What can hang from each mark:
j501: j142
j762: j421 j501 j653 j855 j945
j142: j501
j953: j762
j945: j356
j421: j653 j762
j653: j421 j762 j953
j855: j953
j356: j142 j653

Every row comes from one small tree of marks. Brackets hold a mark, then the marks that hang from it, in the order of their numbers. Every link used is in the known rows. Which tree was each row made from?
Known rows:
{j762 {j855 j953}}: [  9  28  10  22 -19  16  -4   2  -1 -31  10 -77  22 -28 -23 -16 -29  15
  16  19 -20   8 -14  13  -9 -20 -18  14  -7]
{j356 {j653 {j421 j762} j953}}: [-20  10  20  -5  28  -4 -15  32 -39  15   0  38   1  34   3 -34  39   4
   0 -49 -11 -15  13 -27 -15  -9  42 -11   0]
{j855 {j953 {j762 j421 j653 j945}}}: [ 10 -27  -4 -25 -33 -28  -6 -22  27 -16 -12 -21   6 -19  -5  60 -73 -13
 -33  27  11  11 -13   5 -31  12 -41   6  -1]
{j953 {j762 j653 j945}}: [  2 -13  -1 -26 -15 -11   4  -7   9 -19 -10 -21  -7 -23  10  41 -47  -1
 -17   3   7 -14   2  -8   1  11 -19  -2  -7]
{j762 {j421 j653} j501}: [ 11   8  -5 -32 -11 -24 -14  -4  -9  15  -6  40 -19  26   1   6   9 -27
  -5  29 -11  -2  -2   0  -9  -5   4  31  14]
{j762 j855 j945}: [ -3   8  25  10  13  15  13   5   0 -36   2 -48   3 -34   3  28 -13  18
  13   7 -16  -2  -6 -13   5 -17   9  -6 -11]
{j421 j762}: [ 10  12  -7  -2   0   0  12  11 -14   6  17   0  -2  31  -7   1   9  10
   8  -8  -8 -36   7 -10   7   9   1  32 -18]
{j501 j142}: [  6  51  -3   7  -3   9  16  10   2  21  22 -18   4  -6 -13  -2   2  20
   0  -6   4 -28  33  -3   4  -7  -7  14   8]
{j356 j142 {j653 j421}}: [ -9   6   8  25  19   0 -27  -1   4  11  -8  36  11  12  24 -43  45 -17
  -3 -13  10  -1  15  -9  16 -12 -10 -10   2]
{j762 {j653 j421}}: [  3  18   0  -3   1  -3 -22  16 -11   4 -16   9   5   5   0   8  -6  -5
  -3  -3  -6 -19  33  -4   6 -19  -5  -9  10]
{j762 j501 j855 j945}: [ -7 -13  12   8   6   1  30  -2   6 -26  -1  -5 -23 -21   6  14  -9  18
  16  21 -21  20 -18  -8   3 -12  28   3   3]
{j953 {j762 j421 j653 j855 j945}}: [  3 -30   2 -38 -13 -23  14 -14   6 -33 -15 -32  -3 -39  -3  83 -64  -6
  -7  18  14  10 -17   4 -13 -11 -22 -10  -9]
{j855 j953}: [ 13  32   3  18 -25  14 -10   0   7  -7  14 -45  14  -2 -16 -24 -20   2
  -4  14 -17  -8   1   6  -9  -7 -22  21  -5]
{j945 {j356 j142 {j653 j421}}}: [-13   8  -1  17  20   4 -42 -16  17   3 -17  28   5  17  36 -49  55 -20
  -3  -6  21   4   8  -1  23  -5 -10 -40 -12]
{j855 {j953 j762}}: [ 12  19 -12   8 -52  -6  -2 -21   2 -15  18 -56   8 -12 -11 -37 -43   8
  -7  14  -7   6  -2  16 -18   3 -29  21   0]
{j855 {j953 {j762 j501 j653}}}: [  7 -13 -28 -15 -51 -23   3 -20   8  -7  -2  -8 -10  -7  -6 -15 -60  -4
 -12  29  -2  17 -15  27 -15  12 -25  21   4]
{j855 {j953 {j762 {j501 j142} j653}}}: [  0   4 -33  -7 -47 -30  17 -15  15  16   8  -7  -5 -15 -14  -5 -60  19
 -18  24  11  19   6  26 -20  18 -25  25  22]
{j356 j142 j653}: [  1   8   6   8  18  13 -10  -5  17   6  -1  10  11   2  19 -27  27 -28
  -3 -10  14 -22  -9  -5  28  -4 -30   2 -20]
{j953 j762}: [ 10  22 -14  -8 -34  -7  10 -14  -9  -8  17 -34  -6  -8   0 -23 -24   2
   2   0   2 -18   8   9   0  -4 -14  14  -4]
{j945 {j356 {j142 j501}}}: [  5  13 -21  27  17  52  -5 -11  31  21  12  -2  11  -8  22 -19  53 -17
  -7  13  23  -8  12  15  52  38 -36  -8 -10]
{j762 j945}: [  5  14  17   7   5  11   6   4   9 -10   2 -16  -5  -7   8  18  -3   4
  -5   3 -12 -20   7 -21   5  -5   5   4  -7]
{j356 {j142 j501} {j653 j421}}: [ -7   2   4  38  31  24 -23   9  13  34   0  53  18 -11  23 -46  71  -8
 -20 -12  15   3  28  -7  28   6 -26  -3  15]
{j762 j421 j501}: [ 14   2 -13 -16 -18 -16  23 -14   5  18   5  40 -28  27  -4  12  -5 -22
   4  22  -1  -6  -6   7  -4 -15   6  17   7]
{j653 j421}: [  4  33   5  17  -4   0 -14   7 -16   5   3   3  -1  12   4 -25  18   5
   5  -5 -15 -12  36  -7  -1 -20  13   0  17]
{j945 {j356 {j653 j421}}}: [ -7  24  11   3   6  -3 -44 -11   8  -3 -19  17  -6  12  19 -43  41   1
  -1 -13   8  -4  10  -8   0 -32   7 -44 -17]
{j653 j421 j953}: [-11  41  15   9   8  18  -8  25 -36  11   9  -3   2  13   0 -33  14  -6
   9 -27 -20 -12  33 -14  -4 -13  41 -19  27]
{j356 j142 {j653 {j762 {j855 j953}}}}: [  7 -31   7  32  11   7 -16  -2   2 -18   5 -36  38  -2 -15 -22  19  10
  20  -8   3  16 -38  12   2   5 -27  18 -22]
{j421 {j762 {j945 j356}}}: [ -2  -8   1  -5  13   3   1  -4  14 -11  -1  -2 -13  24  17  27  20  16
  -4   4   0 -18  -1 -20   8  26  13  -9 -33]
{j945 j356}: [  7  35  -4  -3  -7  19 -14 -14  12  -9   2 -31  -5   8   8 -16   9  -4
   8   7   3 -22   4   6  20  -8  -7 -17 -24]
{j953 {j762 {j501 j142} j653 j855}}: [ -9  -1 -27 -21 -24 -27  36  -8  -6  -3   5 -16 -14 -36 -10  17 -48  26
  12  13  14  17   2  23  -2  -2  -6   7  12]
{j855 {j953 {j762 j653}}}: [ 14   6 -15 -12 -46 -11 -14 -11   6 -15  -1 -51  14 -19 -13   0 -65  -3
 -14  16   1  -3  -4  20 -12   6 -45  17  -5]

Write each row's tree:
[ 16  16   6   5 -21   2   0  -9   3 -22   7 -56  17 -17 -29  18 -35  -1
  11  29  -9  12 -18  16 -20 -25 -26  13  -6]  {j762 j421 {j855 j953}}
[  5  -8 -15  13   4 -11  42   7 -17  11  23   0  -7   8 -30   5  14  49
  33  -7  -2   9   3  10  -6   0  29  25  12]  {j653 {j762 {j501 j142} j855}}
[ -4 -13 -27 -14 -32 -36   3 -10 -14   5 -11  40 -25   9  12 -15 -25  -3
  -3   8   0  16  20  12  -7  -2   8   0  25]  {j953 {j762 j501 {j653 j421}}}
[  0   1   8 -19  12  14 -16  -4  29 -20 -26 -17  -4  -9  16  49 -11 -11
 -12   9   9 -21  -1 -11  19   6  -9 -32 -29]  {j762 j653 {j945 j356}}
[-13   4  -8 -13 -22   1  38  -4 -38 -19  18 -32 -20 -19  -5 -36 -33   3
  27  -5 -15  23 -20  17  -6  -5  40  -5  17]  {j653 {j953 {j762 j501 j855}}}
[  6  17   4 -40   8  13   2  18 -13  11  -9  -3   4   3 -16  48 -31 -44
  -4 -15   6 -33   0  -1   2  -7  -1 -12  -2]  {j762 j421 {j653 j953}}
[ -4  -4   9   1 -13  -6  17 -13  -6 -42   6 -58  -5 -41   6  16 -37  24
   9   9  -6  11 -10  -3  -7  -7   2  -3  -8]  {j953 {j762 j855 j945}}
[  3   1   2  24  27  38  -6   4  24  30   6  27  18 -22  15 -30  54 -16
 -18 -10  22 -17   4   0  40  11 -43  10 -10]  {j356 {j142 j501} j653}
[ -2 -65   4  14  30 -13  16  -8  20  12  -6  68 -11  30  21  -1  47  -3
  -1 -14   7  12 -28 -16  11  25  13  13  -9]  {j356 j142 {j653 {j762 j501 j945}}}
[  2 -29   4   1  31   6 -40  -5   9  -6 -11  -2  13  31  26  15  60  -5
  -2   5   5  -3  -3 -13  22  55   1   6 -15]  {j421 {j653 {j762 {j945 {j356 j142}}}}}
[ -8  -6 -12  13 -35 -28  31 -21  25   5  20  -9 -16 -17   0 -11 -39  37
 -22  28  -1  37   5   7 -33  26   1  24  25]  {j855 {j953 {j762 {j501 j142} j945}}}
[  1  -6  16   4  -7   4 -13 -25  33 -39  -9 -60   7 -22  -4  41 -27   6
  -2  40  -1  31 -30   6 -19  -7 -12 -25 -21]  {j762 j421 {j855 j953} {j945 j356}}
[ 20 -41  -9  12  29  13   0   1  19  44   8  58  20  18  -6  12  67 -18
 -13 -20  34 -14  -7   4  18  21 -39  21 -11]  {j356 {j142 j501} {j653 {j762 j421}}}
[  5  -6  -1  -4  -6   0  -6  19  -8 -25  -3 -52  24  -9 -29  31 -38  19
   9  14 -12  -3 -17  10  -7   8 -27  24 -22]  {j421 {j762 j653 {j855 j953}}}
[-13  15  16   1  30  30  -5  12  -7   9   1   2  15   1  14 -35  24 -39
   2 -34   8 -22 -11  -9  25   3  -1 -13  -9]  {j356 j142 {j653 j953}}
[-10   1  -4  33  30  31 -39  -7  28  27  -9  43  12  -6  35 -50  84  -8
 -19  -5  29  10  20   1  34  11 -22 -32  -2]  {j945 {j356 {j142 j501} {j653 j421}}}
[-21  22  -6  -8  13  -3  14  29 -23  40  -2  44 -11  11  -5  -2  -1   4
  -3 -19  -3   1  42  -4  -7   1  45 -16  49]  {j762 {j501 j142} {j653 j421 j953}}
[-14  11   4  10  42  61 -19   5  18  27   2  11  16 -16  24 -46  62 -32
 -13 -25  26 -11  -6   2  44  28 -12 -35 -16]  {j945 {j356 {j142 j501} {j653 j953}}}
[-12  33  21 -18  17  28 -24   3  -1  -4  -7 -17  -1   2  10 -37  21 -20
   3 -34   5 -25 -16  -7   9 -18  17 -47 -30]  {j945 {j356 {j653 j953}}}
[ -3 -22  -7  10  36  46  -9  -1  48  11 -15   8  12 -28  34  43  32 -20
 -28  17  30  -7   6  -1  55  51 -41 -24 -15]  {j762 j653 {j945 {j356 {j142 j501}}}}
[  3 -32  36 -23  34  -3   5  14 -10   9  -6  33   2  24 -12  41  21 -11
  -9 -48   2 -17 -23 -29 -26  -6  32 -13 -13]  {j356 {j653 {j762 j421 j945} j953}}
[-17 -26  10   3  14 -16   4  11  -4 -22 -26  24 -15 -19  11  34 -13  14
   7  17 -16  30   4 -10  -3 -15  31 -17  20]  {j762 j501 {j653 j421} j855 j945}
[-19  -1  -8   3  11 -10  19  24 -46  25  13  59 -23  53   2 -33  30   6
  11 -20 -25   6  19 -14 -12  15  68   5  30]  {j653 {j421 {j762 j501}} j953}
[ 15 -10 -28  -9 -60 -37  16 -39  12   2  13   4 -19  12  -9 -14 -47 -11
  -9  39  -1  30 -18  28 -32   4 -17  28  13]  {j855 {j953 {j762 j421 j501}}}
[ -5  -8   0 -38   7   2  26  13 -20  -2 -11   7 -11  -8 -18  44 -38 -33
  18   4  -4   5 -23  11  -2 -17  22 -13   9]  {j762 j421 j501 {j653 j953} j855}
[ -4  24  -6  24 -18  -4  24  -2   9   0  20 -35   1 -24 -25 -19 -23  42
  13  28 -12  33  -2  20 -16  -7   3  23  19]  {j762 {j501 j142} {j855 j953}}
[ -6 -24   9 -12  13  -2  21   4   8 -26 -19  -1 -15 -28   5  49 -30   6
   9  20 -11  10 -20  -5   8 -10  12  -5  -5]  {j762 j501 j653 j855 j945}
[ 19 -26  14 -15  12 -16  -1  -2 -13 -10  -4   0  11   7 -28  27  14   6
  21 -23   9  -9 -30   0 -16 -35  -3   5 -27]  {j356 {j653 {j762 j421 j855}}}
[  3 -24  -7  38 -16 -18   1   2 -23  -7   6   0   5  22 -23 -34   9  40
  29  11 -29  50  -5  13 -29  -6  35  21  28]  {j653 j421 {j762 j501 {j855 j953}}}
[ -5   0  23   5  25   1 -20  29 -43  16  -2  29  11  33 -10 -39  46   8
   9 -65 -10 -11  13 -21 -20 -16  48 -16   8]  {j356 {j653 j421 j762 j953}}
[ -8 -10  11  16  16 -15   0  18 -14   2   0  32  -8  31  11  17  26  28
  -7  -7 -17  -6  28 -34 -13  12  31   8   9]  {j653 {j421 {j762 j945}}}
[ -2  -1 -14  -4  -7 -16  -5   8  -7  14 -17  54 -17  18   8  -1  -2  -8
   1   9  -9   4  22   0   3 -13  16  -2  22]  {j762 j501 {j653 j421}}
[ 10 -12  18 -26  18  -1  -1  14 -24  18   1  25   7  35 -23  10  22 -21
   5 -52   7 -27 -21 -11 -19 -14  21  -4 -12]  {j356 {j653 {j762 j421} j953}}
[  6 -44  11  26  -5 -10  23  -3   1 -25   7 -18  -1   0 -20  12  -9  39
  18  17 -28  40 -33   1 -24  10  25  25   2]  {j653 {j762 j501 {j855 j953} j945}}
[-11  28  11 -11  13  17 -17  34 -32   8 -12   3  10   6  -2   2  -6 -18
   1 -29 -12 -21  32 -10   2 -11  26 -24  23]  {j762 {j653 j421 j953}}
[  6  -9 -38 -40 -33 -45  34 -21  10  32   5  36 -25   2  -9  42 -46  -6
 -16  17  31   2  10  21 -15   8 -19  14  20]  {j953 {j762 j421 {j501 j142} j653}}
